In the rows, zero is written as 128.
Known rows, with every step that occurs
puza-toba-bezi-dani-ziri: [138  84  92 104 142 147 158 107 111 183 153 127 121 164 171  85 155 122
  88]
puza-vifuf-toba-bezi-dani: [144  92  91  70 140 122 144  90 120 168 179  83 142 151 163  98 165 116
  83]
ziri-bezi: [141  62 128  75 122 131 159 120 105 147 119 100 121 108 144  85 135 156
 121]
vifuf-kagesi-bezi-dani: [140  87  87  62 133 146 159  75  90 158 158 105 124 164 146 100 140  99
 107]
puza-toba-bezi-dani: [144  88  75  89 129 141 153  90 122 179 175  99 131 146 162  86 153 106
  83]
vifuf-dani: [152  93 114  70 101 126 154  99  90 140 135 100 121 157 153  71 133 121
 130]
toba-bezi-dani-puza-vifuf: [135  87  92  91 119 142 157  92 115 141 182  85 159 114 171  85 178 122
  83]
ziri-bezi-dani-toba: [119  90  70  57 118 138 141 101  98 138 135  94  98 109 167  85 147 136
 133]
kagesi-bezi-dani-puza-vifuf-toba: [146 103 101  70 123 117 162  82 126 147 177  81 158 134 174  92 191 110
 105]
puza-vifuf: [135  73 119  98 113 119 134  87 117 162 161 107 127 125 139  76 161 138
 113]
dani-ziri-bezi: [136  59 139  88 133 138 164 133  97 151 103 123 113 123 154  84 138 166
 124]
puza-vifuf-toba-bezi-dani-ziri: [136  86 108  86 150 129 150 105 111 171 158 112 132 167 172  95 168 129
  89]
dani-puza-vifuf-kagesi: [116  90 106 101 111 120 147  91 124 129 173 104 129 122 141 105 171 153
 115]
ziri-bezi-dani-vifuf-kagesi: [120  98  81  61 125 139 146 121 101 125 158 102 113 115 153 102 145 170
 121]
toba-bezi: [147  61 108 108 137 133 165 115  96 152 141  86 144 140 137  83 129 127
  79]
toba-bezi-dani: [147  82  87  77 139 147 160 101  96 163 160  93 136 149 162  92 136 108
  79]
kagesi-bezi: [155  62 114  94 126 136 170  92  87 157 132  94 145 145 134  70 135 103
 105]
puza-toba: [138  88  99 108 111 116 148  95 138 178 161 116 113 135 146  78 158 132
 115]
bezi-dani-puza: [140 109  91  75 120 142 173 106 114 141 167 101 133 123 186  97 163 122
 104]
puza-vifuf-kagesi-bezi: [134  62 109  95 120 128 146  69  96 150 154  99 139 146 116  86 151 119
 111]
bezi-dani-puza-vifuf-toba: [135 116 101  69 122 108 151  92 141 148 186  89 139 129 181 103 193 133
 110]
bezi-dani: [143  99  93  64 129 139 151  95 106 168 163 113 112 147 169  94 145 116
 108]
dani-puza-toba: [136  99  97 116 105 120 166 103 144 154 165 105 131 115 164  82 176 136
 113]

Rows
[127  67  76 110 131 127 151 112  90 135 136  75 129 130 139  78 134 127
  94]
dani-toba-bezi
[141 107 101  89 132  96 156 133 123 141 158  85 130 132 159  86 158 161
 114]
dani-vifuf-toba
[149  78 109  95 147 107 167 119 114 154 146  75 144 154 144  98 142 130
  82]
vifuf-toba-bezi
[121 103  61  70 121 131 137  92 101 148 153  99  97 134 169  86 150 118
 125]
bezi-dani-toba
[141  82 105  48 126 146 155 105 104 158 140 106 114 119 168  93 142 135
 117]
ziri-bezi-dani
[112  88  56  71 116 136 127  60  93 141 165  93 113 140 145  88 162 107
 125]
puza-vifuf-kagesi-bezi-dani-toba
[121 112  74  76 126 134 143 113 104 135 175 106 112 137 155 101 146 153
 114]
bezi-dani-vifuf-kagesi
[137  97  62 100 124 139 151 115 114 156 181  89 143 123 167  68 160 133
  86]
puza-toba-bezi-dani-vifuf
[150  95  91  76 122 152 185  92  98 139 158  90 156 129 178  85 161  96
  98]
kagesi-bezi-dani-puza
[147  86  91 111 104 132 172 103 116 136 157  79 157 134 160  71 160 117
  94]
vifuf-dani-puza-toba-bezi
[121 103  57  97 127 135 145 107 118 144 187  97 126 137 149  95 156 146
  95]
puza-toba-bezi-dani-vifuf-kagesi
[132  86 106  68 107 142 152  95 122 136 166  96 142  89 177  86 182 142
 113]
ziri-bezi-dani-puza-vifuf
[135  82 102  80 146 153 162  93  83 163 137 131 117 180 158  98 144 114
 109]
vifuf-kagesi-bezi-dani-ziri
[136  77  92  99 126 133 162 106  85 129 146  90 143 138 125  79 138 135
 110]
dani-vifuf-kagesi-bezi
[135 100  87  80 106 139 167 101 141 152 164 104 128  99 182  89 178 136
 117]
ziri-bezi-dani-puza-toba
[136 114  78  93 108 132 163  92 143 162 182 109 127 122 183  88 181 121
 110]
bezi-dani-puza-toba
[144 102  79  92 109 141 173  80 129 161 174 100 145 128 176  78 179  98
 104]
kagesi-bezi-dani-puza-toba
[143  68  94 122 126 125 157 103 123 170 157  94 139 138 138  77 148 124
  83]
puza-toba-bezi
[140  77  90 127 121 130 174 112 130 148 163  85 155 119 155  80 164 128
  81]
dani-puza-toba-bezi
[124  96  68  86 137 140 151 117  96 130 173  92 130 139 148 100 141 147
  91]
toba-bezi-dani-vifuf-kagesi
